Each row was made from one path, in order. Every step used is in the known rows, and no mark comes twice. Write each row's path.
In the rows, zero is written as 128.
Known rows
q/h/u/l/r/y/d: [ 90 132  93 124 122 118 128 123 120 135 114 142 126 127 150 123 102 143
 145 126 136 140 125 121 146 123 146 160 131 140 130 152  56 137 140 129
 126 136  81 112 106 124 117 110 136 130 143 159 132 109]
y/q/h/r/l: [111 130  95 121 116 151  93 163 106 130 149 135 135 127 157 127 122 139
 120 157 136 126 129 123 152 127 144 148 138 146 125 145  56 124 105 122
 140 136 110 120 107 140 121 145 136 140 134 162 141 117]
u/l/r/y: [ 98 148  89 137 112 127 119 137 158 131 129 123 143 134 143 121 114 142
 129 106 104 157 121 125 124 126 151 168 133 156 133 147  53 132 130 126
 134 139 105 125 108 134 110 130 141 124 172 149 151  95]
d/y/q/h/r/l/x: [109 118  93 128 116 148 120 162  94 130 126  93 136 126 150 134 123 136
 146 151 138 139 113 112 151 113 145 143 139 144 121 133  34 118 117 117
 138 138 126 125 114 129 117 163 133 143 151 169 166 124]
l/r/y/x/h/d: [ 91 134 115 128 121 123  87 124 130 131 131 138 115 139 149 143 102 124
 107 120 153 135 154 121 154 122 147 147 119 149 138 142  30 141 122 133
 129 138 103 133 114 139 111 127 137 126 132 145 171  95]
u/h/d/y: [ 75 123 128 125 125 136 119 136 121 131 127 119 123 129 141 122 107 131
  83 137 129 106 143 109 157 130 138 145 116 129 139 123  76 126 124 121
 114 137  85 142 121 145 127 138 131 129 144 137 112 108]
l/d/h/r/y/u: [113 118 123 131 128 120  82 127 106 132 126 156 137 135 156 141 102 151
 125 119 116 148 113 125 117 122 119 166 125 165 111 146  88 129 143 120
 157 132 109 103 117 123 123 145 129 130 131 157 177 107]
u/h: [105 135 129 125 124 133  99 129 146 132 144 117 125 127 142 126 102 116
 107 136 129 149 142 124 124 131 132 156 139 143 139 136 130 128 125 120
 120 140  78 153 122 129 131 129 132 140 116 143 141 106]
d/h/u: [138 122 135 126 124 110  54 132  75 132 113 133  96 122 156 138 116 140
 133 141 136 130 126 122 125 125 128 131 134 144 136 142 148 132 140 117
 161 133  89 113 123 122 131 135 137 135 106 151 187 120]
l/r/y/x: [115 125 103 134 116 101  85 130 116 133 118 149 143 143 144 139  93 138
 151 136 124 178 117 137 129 119 137 163 129 160 117 139  57 126 128 122
 145 145 146 131 114 130 117 133 137 129 146 156 191 106]
h/r: [118 133 133 129 118 127  82 165 122 130 147 139 132 138 146 124 114 139
 109 154 111 142 130 134 126 123 140 132 146 141 137 143 100 127 129 124
 155 132 121 134 107 129 132 159 140 142 132 150 168 123]
h/u/l: [135 136 105 135 115 130  98 138 124 131 121 102 125 129 147 122 112 140
 134 112 113 130 119 115 115 130 148 128 131 138 152 151 128 134 140 123
 141 134  93 149 112 145 135 141 142 138 128 144 179  99]
r/y/f/l/q: [ 88 119 111 131 130 166 155 145 120 131 116 128 134 134 147 133 106 141
 116 140 117 131 137 131 140 136 128 163 119 139 101 144  58 131 140 121
 126 125  83 124 115 105 114 127 139 141 142 152  80 106]
x/h/r: [117 141 126 123 121 134  66 156 138 131 164 128 118 134 146 125 122 125
  92 142 114 137 139 129 115 126 144 135 154 150 149 144 106 132 124 125
 147 130  92 127 112 132 127 154 140 140 127 155 176 124]
h/r/l: [119 137  99 129 112 159  95 166 125 129 151 131 142 137 151 124 123 142
 118 131 118 138 134 126 133 129 137 140 132 156 134 145  58 122 108 124
 146 135 143 126 104 140 120 160 139 137 145 159 149 103]
q/l/u/h: [127 131 121 134 120 147  95 129 147 134 138  97 115 124 139 126 105 123
 130 122 139 150 147 111 131 123 120 143 128 139 125 126 105 119 142 122
 140 141  93 151 127 129 123 160 119 141 140 146 160 100]
q/y/r/l: [116 130  86 134 115 159  88 153 110 131 132 148 145 137 144 117 117 148
 119 145 117 135 129 126 146 123 138 152 125 160 123 135  80 121 113 117
 134 132 129 136 109 152 123 161 142 125 170 148 127 110]
u/l/d/y: [ 77 123 105 127 117 150 166 130 126 131 119  92 140 129 142 114 111 136
 102 121  99 107 112 115 152 135 156 147 127 120 130 125  69 124 132 124
 116 133  83 143 124 144 130 135 134 132 156 148 101 128]
x/h/d/y/r/l/q: [ 80 132  90 128 122 176 122 143 125 129 139 120 135 133 150 134 108 130
  96 128 131 109 154 116 168 134 152 165 116 144 117 135   4 130 109 123
 114 128  83 123 120 132 116 134 149 129 152 152 109 109]
l/q/h/r: [ 99 128 129 121 122 123  69 164 118 129 144 131 120 126 160 135 117 131
 108 180 120 127 121 131 148 122 150 140 153 133 128 142  84 127 129 122
 154 126  78 113 118 125 133 147 137 145 125 155 153 136]
h/x/l/q: [ 95 131 107 131 120 145 130 152 116 128 134  99 126 126 148 136 105 126
 125 127 125 113 131 118 136 133 164 143 133 131 134 141  42 137 127 130
 138 135  81 117 120 114 130 137 149 148 123 152 139 108]
r/y/f/h/d/l/u: [107 116 121 142 121 154 132 131 119 136 106 133 103 128 144 130 110 149
 134 108 155 139 160 115 157 116 117 132 105 137  96 134  56 130 160 121
 155 136 112 122 118 126 107 159 117 129 155 149 140  88]
h/r/y/x/l: [113 135  87 132 116 114  80 151 118 134 143 129 139 134 141 130 103 141
 136 123 124 145 109 121 110 120 154 144 135 159 140 143  52 133 122 130
 148 142 124 117 104 144 125 149 141 138 148 158 191 107]
y/r/l: [122 135  89 136 113 163  97 147 116 131 138 149 143 142 146 125 112 144
 127 135 126 150 141 132 147 126 141 154 130 162 122 143  71 124 109 118
 126 132 128 142 106 145 122 154 145 130 146 148 148 103]
f/y/x/h/u: [143 121 123 127 128 118  51 128 103 135 120 137 108 133 147 138 106 135
 129 130 125 143 135 120  94 127 126 142 129 164 139 142 146 136 136 114
 155 135 106 126 119 123 127 133 138 135 103 159 201 109]
x/h: [117 137 124 122 125 144 102 121 134 132 150 121 108 130 140 130 118 114
  96 120 126 130 144 129 121 135 135 143 144 135 141 139 129 136 120 126
 124 133  75 135 123 132 125 124 139 135 118 148 151 119]
x/l/d: [ 82 135 113 127 118 164 161 127 126 131 130  99 128 132 143 124 107 129
 118 106 125 118 134 121 147 132 163 139 132 122 128 138  45 139 131 138
 126 133  90 134 118 124 128 127 141 142 129 148 121 121]
f/y/u/h/r/l: [119 130  97 130 118 156  77 161 143 131 152 131 150 134 150 123 114 144
 112 134 109 149 136 114 110 126 124 163 124 185 127 142  82 123 117 113
 142 139 125 136 106 138 118 162 129 135 138 161 160  89]
d/l: [118 125 125 130 114 148 138 137 100 133 127 123 118 134 139 125 107 140
 128 147 129 129 132 122 146 133 132 124 123 118 122 128  65 123 131 124
 147 139 109 144 123 139 125 153 133 137 145 140 153 127]
h/x/l/d: [ 85 131 112 130 116 154 145 139 117 129 126 104 125 131 151 130 108 129
 126 112 131 119 127 118 141 129 171 135 135 136 141 139  41 137 134 135
 133 132  93 124 118 124 131 144 140 146 117 151 136 110]
d/h: [114 123 129 122 122 114  94 125  91 131 126 128 107 120 151 137 115 130
 113 157 134 126 122 131 151 125 136 140 141 130 128 132 137 129 127 119
 136 137  71 131 124 131 127 128 130 134 119 145 151 138]
r/l/u/h/x: [127 127 109 138 117 140  79 153 134 129 133 110 123 126 154 136 110 123
 142 118 142 158 139 115 122 123 133 147 131 168 148 136  96 119 132 113
 141 138 112 133 120 126 124 168 127 143 112 157 171  72]
u/h/x/l/d: [ 79 134 111 127 117 152 134 138 133 130 134  94 125 126 151 126 105 121
 121 114 136 126 131 113 136 129 171 143 138 143 149 138  46 137 133 134
 127 134  76 127 121 125 130 144 137 148 113 152 135 104]
q/l: [125 126 127 129 116 143 118 134 102 132 127 129 118 136 140 125 111 140
 126 147 128 117 127 120 145 129 131 120 124 121 125 131  88 122 129 130
 149 137 116 140 119 142 129 159 131 140 150 137 142 125]
f/l/q/h: [ 99 117 119 121 123 148 120 137 110 131 118 111 115 121 155 139 117 132
 121 187 131 115 121 130 153 132 135 145 144 120 113 132  90 126 129 116
 129 125  63 130 129 127 125 130 135 145 117 143 116 125]

Which path is each row?
[111 108 109 129 121 110  87 145  96 130 116 115 120 119 163 142 111 132
 130 161 119 113  95 115 144 125 153 144 139 148 138 136  96 124 139 112
 142 129  65 117 127 143 138 157 133 141 114 152 166 105]
d/y/u/l/q/h/x
[ 83 113 116 124 128 138 120 141 119 136 116 133 113 115 143 107 120 136
  99 152 122 117 140 125 137 119 139 143 139 147 100 140 137 148 150 117
 145 139  64 115 121 131 127 138 134 136 144 154  93 114]
x/l/q/y/f/h
[105 119 120 121 130 126  98 129  83 135 105 142 101 121 161 141 104 143
 148 144 148 119 126 115 141 131 131 145 122 127 120 145  67 131 140 122
 155 129  75  84 124 112 125 120 137 139 121 160 138 118]
r/y/d/l/q/h/u
[ 90 122 114 133 119 142 116 138 106 133 122 145 140 141 141 118 101 145
 107 155 110 136 128 131 158 122 151 158 136 144 115 127  77 124 135 116
 121 124  93 141 119 136 133 151 144 129 152 144 131 135]
l/d/y/r
[102 121 106 141 119 151  93 149 124 134 123 128 132 137 137 118 103 150
 107 164 133 137 147 117 154 116 134 151 124 156 122 121  71 120 142 110
 118 126  93 159 116 147 122 176 136 129 156 133 151 102]
f/l/u/h/d/y/r
[ 92 131  93 130 124 136 128 134 120 131 131 110 139 130 144 141  92 129
 133 119 126 129 123 122 131 131 155 161 123 134 117 140  27 136 122 131
 134 140  98 116 119 119 123 118 147 141 140 158 142 113]
r/y/x/l/q
[ 79 113 125 120 130 142 171 135  78 131 118 135 133 130 137 122  95 140
 100 147 142  94 148 115 174 133 141 152 110 102 110 131  60 133 121 126
 109 142  90 146 115 127 128 110 140 134 135 143  96 128]
h/d/y/q
[143 122 121 133 127 147  78 139 101 134 116 106  95 131 147 135 124 132
 138 117 138 150 140 117 107 120 124 127 138 164 139 149 121 137 153 118
 150 126  93 124 117 114 119 157 138 142 115 160 194 101]
y/f/l/x/h/u
[110 138 102 133 122 128  78 123 155 135 147 120 136 128 138 124 100 130
 123 103 119 166 134 113 103 124 128 177 131 178 127 144  82 135 138 122
 133 146  83 130 118 133 118 139 134 130 141 149 189  80]
x/l/r/y/u/h
[138 128 101 142 116 172 121 135 128 131 126 109 128 132 141 133 118 139
 146  91 130 149 147 125 140 127 114 141 117 140 109 134  80 119 130 120
 142 138 147 141 116 123 115 151 128 133 143 156 154  90]
r/l/u
[118 143  93 125 114 164  81 159 137 130 164 123 131 134 150 125 129 129
 104 121 121 133 141 123 124 131 140 143 139 164 144 145  60 126 104 125
 141 134 118 121 109 143 115 156 140 136 140 163 155 103]
x/h/r/l
[121 118 129 125 122 136  90 132  82 132 101 113 102 124 160 136 116 145
 135 147 138 123 126 119 131 128 129 134 132 143 130 136 109 131 146 117
 154 127  86 117 127 117 124 142 135 141 105 150 165 119]
f/l/d/h/u
[ 88 121 110 131 128 160 135 163 124 131 126 131 138 135 150 130 109 144
 111 150 113 133 136 130 135 131 133 160 126 148 107 147  46 129 142 121
 137 122  88 117 110 106 115 142 140 143 146 157  93 108]
h/r/y/f/l/q
[119 125 118 136 121 108  62 143 130 131 130 139 131 132 153 136 100 130
 138 129 126 171 126 119 107 121 133 167 135 188 143 144  93 127 141 114
 148 139 103 122 119 125 124 162 133 135 114 153 201  71]
l/r/y/u/h/x
[105 116 103 120 121 144 113 121 116 135 129 102 125 133 140 131 107 122
 108 146 126 127 125 123 128 132 136 148 138 145 130 123  79 125 126 118
 118 135  91 144 131 144 120 141 134 137 127 155 156 123]
f/l/d/y/x/h
[141 129  92 146 114 169  98 140 127 132 129 125 134 137 140 130 112 145
 147 107 131 162 151 128 145 119 122 149 123 154 107 135  78 119 133 116
 140 132 140 145 112 128 116 164 134 130 150 154 170  93]
y/r/l/u
[ 81 114 117 125 120 167 169 135 110 132 108 102 138 134 140 116 115 146
 105 148 105 108 121 121 144 137 133 146 126 125 117 116  65 119 134 117
 119 129 104 140 127 133 123 147 134 136 148 145  94 125]
f/l/d/y
[112 144  96 136 103 131 116 142 153 130 134  93 137 132 138 113 114 133
 126 130 103 152 130 126 149 122 163 144 145 144 135 143  60 136 138 128
 133 142  93 166 112 142 120 144 143 131 158 142 182 110]
u/l/r
[106 115 129 135 114 150 156 137 102 131  98  91 111 131 145 137 109 137
 149 148 163 138 141 111 153 111 138 115 124 126 117 125  45 131 141 122
 147 141 124 147 124 132 116 169 128 143 137 142 181 110]
f/h/d/l/x
[122 134 103 135 119 162  98 132 159 132 143  96 127 124 142 128 111 121
 129 101 137 160 154 116 128 127 121 158 126 153 126 133  97 120 128 117
 127 142 106 148 122 126 117 146 125 137 132 155 151  84]
r/l/u/h
[130 131 107 132 113 128 100 136 136 132 114 101 121 122 149 116 116 142
 134 129 120 131 124 116 104 125 143 131 141 150 142 147 156 140 142 115
 145 138  85 143 117 149 131 143 140 140 117 145 179  90]
f/h/u/l
[119 135 117 132 106 136 106 142 122 132 129 116 123 137 136 116 115 138
 131 151 118 143 137 124 158 121 145 130 137 138 119 133  37 127 138 132
 155 141 117 145 118 135 117 164 137 132 168 140 180 122]
q/l/r
[ 97 130 102 127 121 174 147 141 123 127 131 111 141 132 150 137 107 128
 121 119 122 122 144 126 152 140 140 159 117 128 110 140  36 127 110 125
 127 135 110 127 121 114 120 120 145 139 135 156 104 107]
r/l/q
[ 96 124 123 127 120 159 157 138 108 131 125 109 126 129 144 134  98 131
 124 144 125 118 140 122 156 138 142 142 119 108 107 131  29 127 131 126
 142 136  89 133 130 115 124 132 141 142 142 146 124 130]
d/l/q
[124 114 130 134 127 116  76 144 119 131 126 139 131 131 152 137  97 134
 126 148 120 154 127 116 102 124 126 158 129 180 141 138 145 128 141 106
 141 138  97 141 118 126 134 159 127 141  96 149 178  82]
f/y/u/h/x
[ 95 120 127 119 118 134 122 118  90 131 116 114 107 121 157 136 112 131
 117 155 142 109 119 119 172 126 148 135 133 121 120 126  75 126 134 129
 139 134  68 124 131 131 124 139 123 138 132 146 127 148]
q/l/d/h
[135 127 102 139 112 165  97 153 142 132 132 110 129 128 146 124 125 145
 140 116 129 152 151 126 125 118 116 138 133 158 108 135  89 122 134 113
 158 139 147 128 115 127 113 171 128 138 140 162 172  86]
f/h/r/l/u
[123 133 119 134 117 146  71 167 157 132 150 100 131 130 144 120 114 136
 117 155 122 159 142 121 110 119 124 142 146 160 136 133  99 119 143 115
 149 132 106 150 115 126 121 180 127 147 134 152 181  99]
f/l/u/h/r
[103 120 121 126 121 145  85 157 138 133 144 110 144 133 146 117 107 141
 102 159 107 142 126 115 113 124 127 154 139 167 129 132  78 121 144 114
 141 132  96 142 120 135 127 177 130 143 132 151 170 106]
f/l/d/y/u/h/r
[107 126 105 131 126 155 106 158 129 135 136 144 123 138 145 120 125 146
 102 143 117 144 133 130 113 127 123 148 136 170 128 149  92 130 142 118
 133 122  87 121 103 130 110 158 132 137 147 156 117  99]
x/h/r/y/f/l
[ 71 117 111 129 127 137 118 147 109 135 131 127 116 126 146 115 111 126
  95 117 120 127 128 114 161 124 159 148 129 157 133 143  66 135 151 126
 121 131  55 116 114 129 130 149 129 136 145 162  98 115]
u/h/x/l/d/y/f
[ 91 125  99 136 116 138 105 151 103 134 127 136 137 137 143 117 104 146
 114 152 116 129 120 122 151 119 167 150 140 158 133 130  54 127 136 118
 127 125  87 128 115 141 133 169 146 133 149 148 150 123]
h/x/l/d/y/r
[ 85 127 106 131 122 146 137 125 138 133 105 120 125 127 159 120 109 141
 127  97 124 134 129 117 129 126 154 152 128 152 125 154  89 143 153 125
 136 129  73 116 115 126 123 127 133 137 128 158 114  96]
r/y/f/h/u/l/d
[128 135  98 139 106 127 104 133 143 131 131 101 142 135 137 117 108 138
 133 122 100 158 126 123 141 120 148 149 138 155 122 146  70 137 149 126
 138 143 100 168 113 144 122 151 141 129 152 141 215 101]
y/u/l/r
[104 130  99 134 123 140 122 142 143 129 134 109 152 131 152 135  97 139
 122 113 100 130 117 118 121 131 145 166 123 143 118 151  55 132 137 124
 140 132  86 129 115 125 127 133 143 138 145 154 152 100]
h/r/y/u/l/q
[102 138 118 131 124 123  88 155 134 130 140 161 139 139 150 130 114 148
 116 125 109 149 121 132 105 127 132 158 133 155 135 147  85 125 123 123
 152 130 126 100 105 124 120 142 138 133 151 156 139 105]
h/r/y
[ 91 127 108 128 120 145 132 149 124 130 128  99 123 120 149 130 107 128
 125 138 130 114 136 119 125 130 160 145 140 140 126 138  64 141 129 123
 141 139  75 113 124 118 128 139 148 149 114 153 141 101]
f/h/x/l/q
[111 115 103 133 117 133 128 124 128 133 115 104 137 126 141 118 107 147
 109 125 113 111 118 108 132 124 134 140 121 145 123 136 118 137 143 115
 125 141  84 160 118 169 131 150 131 130 138 135 168  89]
f/h/d/y/u/l
[ 85 116 120 116 125 139 143 126  92 134 120 125 109 118 154 138 102 127
 128 176 148 108 127 123 181 131 146 141 134 101 108 133  50 128 130 125
 130 132  52 120 130 124 128 119 131 144 125 151 110 145]
y/d/l/q/h
[109 134  93 134 109 133 104 130 146 132 135  92 131 131 137 115 114 134
 106 115 108 132 136 111 152 121 154 147 131 155 132 140  40 139 144 127
 128 141  78 160 116 156 116 150 139 123 162 141 203  97]
x/h/d/y/u/l/r
[ 83 132 139 127 125 140 109 130 137 129 132 127 118 133 149 134  99 122
  93 132 154 123 163 115 158 127 141 141 117 130 143 138  80 136 124 130
 116 137  86 156 115 136 127 129 131 136 115 131 128  94]
u/h/d
